Each row comes from the steps of one path. Every step used is in the known rows, and no mark comes twice. Write the path behind each row, first mark first.
Known rows:
dusur/dutedi/suruso: [-0.27 -1.18 -0.99 -1.36 -1.63 -0.23 -0.82  1.68  1.23 -0.25 -1.26  2.25
 -0.58  0.84 -2.20  1.16 -1.33  0.12 -2.35 -2.57  0.73 -2.76 -0.87 -2.53
  2.14  0.20  1.26 -0.29 -0.49 -1.44  1.31 -0.02 -0.49]
dutedi/dusur/fotep/suruso/mefik: [ 0.56 -0.12 -1.21  2.88  2.32  2.20 -1.27 -0.47 -3.81  1.25  2.32  2.26
  1.96 -2.57  1.16  0.44  0.19 -0.26 -0.46 -0.18  1.16  0.29  0.28  2.64
 -0.23  0.25 -1.42  2.46  0.01 -2.63  2.25 -0.71  1.69]
fopi/dusur/suruso/dutedi: [ 1.06  3.82  1.37 -1.64  4.29  0.74 -2.82  3.54  2.16  0.64  1.34 -0.81
 -3.21 -0.42 -0.21 -0.53 -1.03 -1.93  1.93  1.58 -3.43 -0.78 -1.18 -0.11
 -0.66  2.32 -0.29  2.76  0.71  0.99  1.11  0.27 -1.74]
mefik/dutedi/suruso: [ 0.92 -3.52 -1.78 -1.98 -4.23 -0.94  0.62 -0.60  0.26  0.01 -1.79  2.38
  0.47  1.06 -0.73  0.78 -2.56  1.58  0.72 -2.08  1.63 -1.22 -2.86 -3.05
  2.03 -2.42  1.31 -2.54 -1.13  1.67 -0.48  0.33 -0.18]
nolor/suruso/dutedi/dusur: [-5.84 -0.16 -0.32  1.28  0.99 -4.31  0.91  1.77  0.73  1.01 -0.44 -5.24
 -1.20  2.24 -1.70 -3.78  2.55  1.52  2.14  0.61 -0.85 -2.38  1.50  0.91
  1.82  1.45 -1.43 -3.35 -0.58  5.63 -2.43  3.83 -0.08]
dutedi/dusur: [ 0.52 -2.66  0.61 -1.14  0.44  0.02  4.60  0.59  2.44 -1.76 -0.31 -1.48
  1.05 -0.51 -1.04  1.24 -2.00  0.16  0.99  0.00  1.31  0.07  0.53  0.80
  0.30 -0.40  0.51 -4.22 -0.26  2.60 -1.49  1.26 -1.64]
nolor/suruso: [-2.77  2.03  1.51 -2.13 -0.14 -3.54  5.16  1.61  6.80 -1.73 -1.56 -4.55
 -0.75  3.66 -2.63 -1.50  0.48  0.71 -0.08  2.51 -1.06 -0.70  2.65  0.50
  1.03  2.46  2.69 -7.37 -1.18  4.15 -7.00  2.72 -4.20]
fotep/dusur/dutedi/suruso/mefik: [-1.56  0.57  0.34  2.79  0.73 -1.91 -3.59 -3.75 -3.85 -0.09  0.07  2.36
  0.76 -2.20  0.43 -1.15  0.69 -1.37 -2.09 -2.00 -0.09  0.04  1.83  0.80
  0.48 -1.26 -2.22  5.47  1.15 -3.22  5.61 -1.10  3.33]
mudeg/nolor: [-0.95  0.03  1.31 -5.97  0.02 -4.28  8.66  1.46  7.05 -3.40 -2.26 -6.47
  0.45  4.21 -3.47  1.17 -2.90  2.83 -2.29  1.48 -0.81  0.31 -0.61 -1.67
  1.62  3.48  2.83 -8.15 -1.31  2.01 -7.90 -2.31 -4.88]
rupim/nolor: [ 1.18 -1.89 -0.04 -4.50 -2.21 -1.21  6.46  1.39  9.12 -5.54 -1.90 -4.64
  1.56  3.43 -2.78  2.27  1.16  0.03 -2.19  3.12  2.02  1.76  1.33 -2.38
 -0.20  1.45  3.88 -7.98 -2.84  2.22 -8.89  0.48 -4.27]
fotep/suruso/dutedi/dusur: [-2.58 -0.32 -0.01  2.76  2.75 -2.61 -1.13 -0.04 -1.55 -0.11  3.64 -2.21
  1.79 -1.15 -0.26  0.00  1.88  0.97 -0.94 -1.07  0.98 -0.25  1.17 -0.13
 -0.86  1.79 -1.70  1.18  0.69  1.91  0.97 -0.81  2.99]
dutedi/suruso/mefik/dusur: [-3.11 -4.05 -0.61  0.90 -2.15  0.45 -1.56 -4.45 -2.98  1.32 -1.33  1.33
 -0.15  0.05 -1.16 -1.68 -0.03 -1.40  0.78 -1.03  0.16 -2.05 -0.27 -0.63
  0.67 -3.61  0.47 -1.93 -1.24 -0.14  2.52  0.67  2.09]
dusur/fotep/suruso: [ 3.53  2.58 -0.94 -0.77  1.94  0.88  1.17  1.33  2.42 -2.11  2.34  2.39
  2.75 -1.17  0.68  3.07 -0.51  1.00 -3.76  0.84 -1.25  2.01  0.30  1.29
 -0.09  3.05  1.47  0.16 -0.72 -2.16 -2.37 -2.05 -1.81]
suruso/mefik: [-2.03  0.66  1.71 -0.22  0.92 -0.59  2.40 -2.13  1.04 -1.31 -1.49 -3.86
 -1.06  2.24 -2.41 -0.30  1.32 -0.50  0.87  1.17  0.68  1.41  1.47 -0.15
 -3.21  0.06  0.10 -5.75 -0.88  1.36 -0.44  0.37 -0.23]
mefik/dutedi: [ 2.37 -0.76  0.47 -2.56 -3.44 -0.56  3.64  0.21  2.56 -1.77 -1.63 -0.20
  0.10  1.69  0.17  1.50 -1.03  2.03  0.85 -0.96  0.95  1.56 -1.44 -2.12
 -0.67 -0.94  1.38 -3.41 -0.04  2.16 -2.59  0.41 -1.57]
fopi/dusur/dutedi: [ 3.25  4.66  3.23 -2.57  2.47  1.64  1.26  3.09  4.35 -1.25  0.20  1.22
 -2.66 -0.61 -0.44  0.95 -1.32 -2.08 -1.08  0.92 -2.31 -0.74  0.32  1.13
 -0.03  2.23  1.14  2.07  2.06 -1.52 -0.32  1.19 -3.83]
fotep/dusur/dutedi: [ 2.00  2.89  2.11 -0.07  0.78 -2.08  1.63 -0.93  1.45 -3.36  0.44  0.84
  1.10 -1.95  1.27  1.63 -0.02  0.22 -3.02 -0.56 -0.97  2.72  3.02  1.63
 -0.84  0.68 -0.81  3.74  2.32 -1.89  1.33 -1.52 -0.38]
rupim/nolor/suruso/dutedi: [-4.75 -0.40 -0.86 -1.97 -1.53 -4.92  3.21  2.08  7.02 -2.84 -1.57 -8.09
 -0.83  6.00 -3.01 -2.70  4.85  0.52 -0.83  3.69  0.42 -0.50  1.94 -2.13
  1.30  3.02  1.65 -6.88 -2.94  5.05 -9.05  2.75 -2.52]
fotep/suruso: [ 0.83  1.96  1.50 -0.86  1.77 -1.83  2.64 -0.27  4.56 -2.77  2.41 -1.31
  2.76 -0.13 -1.45  2.30 -0.19  0.43 -3.10  1.23  0.42  1.24  2.42 -0.25
 -1.73  2.86  2.45 -2.45 -0.40  0.21 -3.66 -2.02 -1.58]
rupim/nolor/suruso/mefik/dutedi/dusur: [-3.85 -3.39 -1.14  0.36 -4.01 -1.88  1.50 -0.28  1.88  0.45 -2.76 -4.84
 -0.57  3.98 -0.84 -4.51  3.72 -0.16  1.62  2.54  3.75 -1.46  1.44 -0.99
  1.38 -1.89  0.74 -4.11 -2.00  2.93 -6.37  3.24 -0.84]

Which path is each row?
[-1.66  1.28  1.73  3.12  0.17  0.28 -3.44 -2.80 -3.25  1.62  2.08  1.05
  0.22 -1.60  1.22 -0.63  3.10 -1.32 -2.45 -0.68  0.56  0.36  2.92  0.25
 -2.79 -0.69 -0.47  4.52  2.11 -3.88  2.46 -1.85  3.29]
fotep/suruso/mefik/dusur/dutedi
[ 3.96  0.68 -0.68 -0.41 -0.59  2.06  0.85 -0.76  0.01 -0.81  2.26  4.04
  2.43 -2.78  2.94  2.34 -0.53  0.41 -3.10  0.31 -2.52  1.91  0.44  1.97
  0.17  0.13  1.64  2.63  0.31 -3.00 -1.23 -1.42 -1.05]
mefik/dusur/fotep/suruso
[ 1.35  0.48 -1.35  1.57  0.04  0.61 -1.83 -0.66 -2.41  0.00  2.63  2.40
  1.56 -2.54  3.03  0.84  1.67  1.19 -2.35 -0.86 -2.75  1.71 -0.30  1.65
  0.04  0.35 -0.75  3.94  0.35 -1.86  0.71 -1.18  1.43]
mefik/dusur/fotep/suruso/dutedi
[ 3.04 -1.48 -1.60 -1.03  0.12  2.72  3.05  1.90  0.37 -1.10 -0.22  2.11
  1.51 -1.52  0.37  2.16 -1.89  0.67  0.35 -0.17  0.06  0.64 -1.63  2.13
  1.54 -0.18 -0.18 -1.31 -0.35 -0.19 -0.60  1.21 -2.05]
dutedi/dusur/fotep
[-0.64  1.12  0.35 -0.02  1.07  1.37 -2.07  0.39 -0.26  1.02 -0.90 -2.09
 -1.50  1.87 -1.66  0.39  0.01 -1.22  1.78  1.44  0.96  0.16  0.07 -1.27
 -2.50  0.47  0.32 -1.37 -0.85  0.10  1.32 -0.81  0.57]
dusur/suruso/mefik
[ 4.00 -1.48 -2.24  1.29 -1.82  1.75 -0.35  0.70 -2.67  1.31  1.54  4.66
  2.04 -2.57  3.23  1.52 -1.55  2.03  0.00 -1.79  1.70  0.33 -2.16  0.72
  1.48 -1.25 -0.59  3.82  0.80 -1.49  0.72 -0.46  0.87]
mefik/dutedi/dusur/fotep/suruso
[ 2.36  3.21  2.07 -0.53  1.84  3.27 -3.73  1.08 -0.78  2.95 -0.13  1.62
 -3.30 -0.21  1.19 -1.36 -1.50 -2.72  3.53  1.50 -1.02 -0.70 -1.86 -0.10
 -1.67 -0.69 -0.05  3.87  1.58 -0.79  2.19  0.43 -0.59]
fopi/dusur/suruso/mefik/dutedi
[ 1.32 -2.16 -0.59 -0.73  0.20  1.82  0.12  2.46  0.80  0.70 -0.06  0.03
  0.36 -0.56 -0.55  1.67 -2.93 -0.85  2.06  0.08  1.32 -1.20 -0.67 -0.09
  0.55 -0.31  1.06 -0.04 -0.29  1.12  0.40 -0.09 -1.38]
dutedi/dusur/suruso
[ 0.37  0.27 -0.24  0.62 -1.63  1.39 -3.26  0.27 -2.63  2.54 -1.39 -0.22
 -1.76  1.77 -0.15 -0.28 -0.35 -0.26  3.14 -0.11  1.29  0.44 -1.57 -2.52
 -2.09 -1.49 -0.36  0.65 -0.20 -0.17  2.36 -1.18  1.72]
dusur/suruso/mefik/dutedi
[-4.11  0.68  0.00 -1.73 -0.76 -3.05  3.75  0.09  0.88  1.55 -2.89 -4.36
 -1.29  3.94 -0.90 -4.24  0.27  2.18 -0.87  2.08 -3.14 -1.36 -0.08  1.37
  3.68  1.75  1.04 -4.06 -1.01 -0.30 -6.15  0.14 -2.80]
mudeg/nolor/suruso/mefik/dusur/fotep
[-4.52 -0.76  0.33  2.39 -1.92 -1.89 -0.10 -0.87 -2.06  3.28 -1.81 -2.76
 -1.62  2.32 -0.35 -4.95  1.96  0.59  3.71  0.66  1.55 -1.87  0.66  1.00
  0.89 -2.08 -1.24 -2.35  0.14  3.17 -1.12  3.67  0.90]
nolor/suruso/mefik/dutedi/dusur
[-1.04 -1.83  0.12  1.68  0.88  2.33 -2.17  0.45 -2.88  2.33 -0.45 -0.65
 -0.62 -0.33 -0.78 -0.14 -1.11 -1.65  3.30  0.37  2.40 -1.29 -0.37  0.14
 -0.85 -1.18 -0.87  0.46 -0.14  0.31  3.17  0.05  1.28]
dutedi/dusur/suruso/mefik
[ 1.58  1.82  1.45 -2.20  1.56  1.35 -1.07  2.11  2.58  0.08  0.02  3.69
 -2.29 -1.42 -1.01  0.12 -2.59 -2.60 -1.20 -0.81 -2.04 -3.44 -0.88 -0.12
  2.30  0.68  1.23  3.18  1.09 -2.26  1.15  1.15 -2.39]
fopi/dusur/dutedi/suruso
[ 2.15  1.96 -1.49  2.14 -0.14  1.59 -2.34 -0.94 -3.59  1.04  1.41  3.09
  1.20 -0.56  2.18  0.44  1.41  1.05 -1.31 -0.37  0.32  1.85 -1.36  0.67
 -1.20  0.64 -0.91  2.83  0.30 -3.27  1.15 -1.86  2.08]
dusur/fotep/suruso/mefik/dutedi
[ 2.70 -2.85 -1.52 -0.24 -3.21  1.97 -0.86  1.94 -1.70  1.97 -0.77  1.80
  0.08 -0.52  1.28  0.83 -3.02  0.99  3.22 -1.51  2.32 -0.91 -2.98 -1.50
  0.99 -2.39  0.04  1.91  0.45  0.93  1.09 -0.09  0.37]
mefik/dutedi/dusur/suruso
[ 0.49  0.56  0.31  0.54  0.08 -1.99 -1.16 -1.92 -0.67 -2.18  0.21  3.35
  1.82 -2.42  0.57  0.72 -1.01 -0.14 -3.61 -2.41 -0.66  0.07  1.90  0.09
  1.63 -0.31 -1.05  4.95  1.25 -2.38  3.08 -1.20  1.16]
fotep/dusur/dutedi/suruso
[-0.55 -1.21 -2.41  1.26  1.19  0.10  0.18  1.94 -2.65  0.12  0.55 -0.61
 -0.03 -0.54  0.48  0.28  1.27  1.85  1.43 -1.50 -0.93  0.27 -2.30  0.64
  1.09  0.99 -3.06  0.21 -0.69  1.50  2.28  1.28  1.29]
suruso/dutedi/dusur/fotep
[ 3.07  5.52  0.73 -0.13  5.73  1.13 -1.80  2.07  1.25 -0.46  3.97  2.26
 -0.32 -2.51  1.80  0.45  0.32 -0.85 -1.59  1.51 -4.11  0.44 -0.74  2.64
 -0.08  4.37 -0.93  4.91  1.07 -1.48  0.16 -0.61 -1.14]
fopi/dusur/fotep/suruso/dutedi
[ 1.62 -0.35  1.28 -1.55 -3.06  0.81  1.16  0.11  1.11 -0.78 -0.92  1.40
 -0.88 -0.38  0.96  1.29  0.07 -0.13 -1.21 -1.55 -1.16  0.34  0.74 -0.50
 -0.13 -1.48  1.18  1.19  1.41 -1.83  0.31  0.19 -0.61]
mefik/dusur/dutedi
[-1.32 -0.73  0.66  3.55 -0.12 -0.19 -1.82 -2.84 -4.23  2.17  1.96  0.30
  1.55 -1.36  1.32 -1.13  1.46  0.30  0.57 -1.06  3.73  0.05  0.69 -0.02
 -1.88 -1.68 -1.53  2.45  1.39 -0.61  2.01 -1.13  3.91]
fotep/suruso/mefik/dutedi/dusur
[-1.66 -1.17  1.62  0.22 -0.90  0.67  1.46 -3.63 -1.16  0.10 -1.48 -1.99
 -0.98  0.39 -0.13 -0.82  1.37 -1.15  1.55  0.77 -0.39  1.42  1.49  0.62
 -2.51 -2.48 -0.04 -2.92  0.02  0.12  0.49  0.92  0.68]
suruso/mefik/dusur
[-3.19 -2.53 -0.70  0.09 -0.32 -0.33 -0.64 -2.86 -0.82  0.20 -1.63 -0.64
 -0.35  1.16 -3.23 -0.81 -0.31 -1.23  0.18 -0.61  1.14 -1.92 -0.02 -1.27
  0.26 -0.96  0.40 -4.57 -1.87  0.85  1.41  0.50  1.12]
dutedi/suruso/mefik
[-1.23 -3.34 -2.64  1.07 -2.05  2.41 -2.48 -3.17 -4.36  2.08 -1.35  4.00
 -0.11 -1.38  0.16 -0.99 -0.51 -1.02  0.18 -1.42 -0.94 -1.29 -1.80  0.53
  1.71 -3.09 -0.16 -0.02 -1.69 -2.52  3.16  0.51  1.88]
dutedi/suruso/mefik/dusur/fotep
[ 2.83 -0.58 -1.21  0.81  1.76  2.03  1.05  1.16 -0.29 -0.29  2.56  3.12
  3.07 -3.10  1.33  2.08 -1.50  0.76 -1.56 -0.15  0.56  0.25 -0.07  2.73
  0.85  1.16  0.22  1.94 -0.15 -1.74 -0.43 -0.86 -0.46]
dutedi/dusur/fotep/suruso
[ 0.79 -1.82 -1.54  2.28 -2.16  2.73 -1.00 -1.33 -5.73  2.33 -1.44  1.93
 -0.63 -0.55  1.71 -0.86  0.65  0.81  3.20 -1.52  2.04  0.82 -2.73  1.06
 -0.40 -3.23 -2.64  0.92  0.02 -0.93  3.42  1.11  2.49]
suruso/mefik/dutedi/dusur/fotep
[ 4.21  4.76  1.39  1.01  3.17  3.36 -2.86  0.12 -1.63  1.68  2.39  4.68
 -0.73 -2.99  3.13 -0.49 -0.12 -1.57 -0.41  1.39 -1.85  0.91 -1.26  2.54
 -0.84  1.00 -0.77  6.15  1.95 -3.70  1.37 -0.22 -0.36]
fopi/dusur/fotep/suruso/mefik/dutedi
[ 2.83  2.21  1.04 -0.84  1.61 -1.05  0.11 -0.93  1.81 -2.32  1.01  0.24
  2.05 -1.93  1.09  2.12 -1.99 -0.27 -1.18  1.07 -1.33  2.99  2.30  0.91
 -1.07  0.61  0.39  2.98  0.98 -0.52  0.44 -2.10 -1.12]
fotep/dusur/suruso
[-0.23  2.31  0.22  1.42  2.80 -2.51 -2.77 -0.85 -1.18 -1.59  1.50 -1.44
  0.71 -1.20  1.24  0.41  0.53  0.64  0.02  0.19 -2.49  2.59  1.32  0.40
 -1.43  1.07 -2.26  4.78  0.82  1.11  3.23 -1.67  1.71]
fotep/dusur/suruso/dutedi
[-2.90 -1.04 -0.67  1.14 -1.00  0.20 -3.54 -0.40 -2.71  1.65 -1.63  1.31
 -1.56  1.15 -2.06 -0.86  0.78 -1.25 -1.19 -2.39  1.41 -3.19 -0.52 -2.30
  0.60 -0.96 -0.73  0.32 -0.48 -2.39  3.96 -0.07  2.24]
dusur/dutedi/suruso/mefik
[-1.14 -2.51  0.30  2.06 -2.16  0.86  0.27 -2.22 -4.30  1.87 -1.72 -0.92
 -0.64  0.32  0.57 -1.48  0.68  0.42  3.48 -1.30  3.05  0.38 -1.06 -0.08
 -1.28 -3.65 -1.90 -1.35  0.46  1.22  2.74  1.10  2.28]
suruso/mefik/dutedi/dusur
[-0.42 -0.81 -0.57 -0.12 -1.14  0.42 -2.80  0.76 -1.51  1.25  0.26 -0.82
 -1.35 -0.16  1.00  0.28  0.40  0.10  1.76 -0.52 -2.00  0.43 -0.62 -1.60
 -0.58 -0.98 -0.13  2.15  0.13  1.07  1.75 -0.53  0.94]
mefik/dusur/suruso/dutedi
[-1.29  1.12 -0.75 -0.37  1.25 -0.81 -2.52  2.74  0.61  0.05  0.09 -3.05
 -1.51  2.06 -1.58  0.82  0.59  0.64  1.56  0.06 -1.00 -0.19 -0.94 -2.40
 -1.29  2.12 -0.43 -0.57 -1.05  2.24  1.05 -0.87  0.62]
dusur/suruso/dutedi
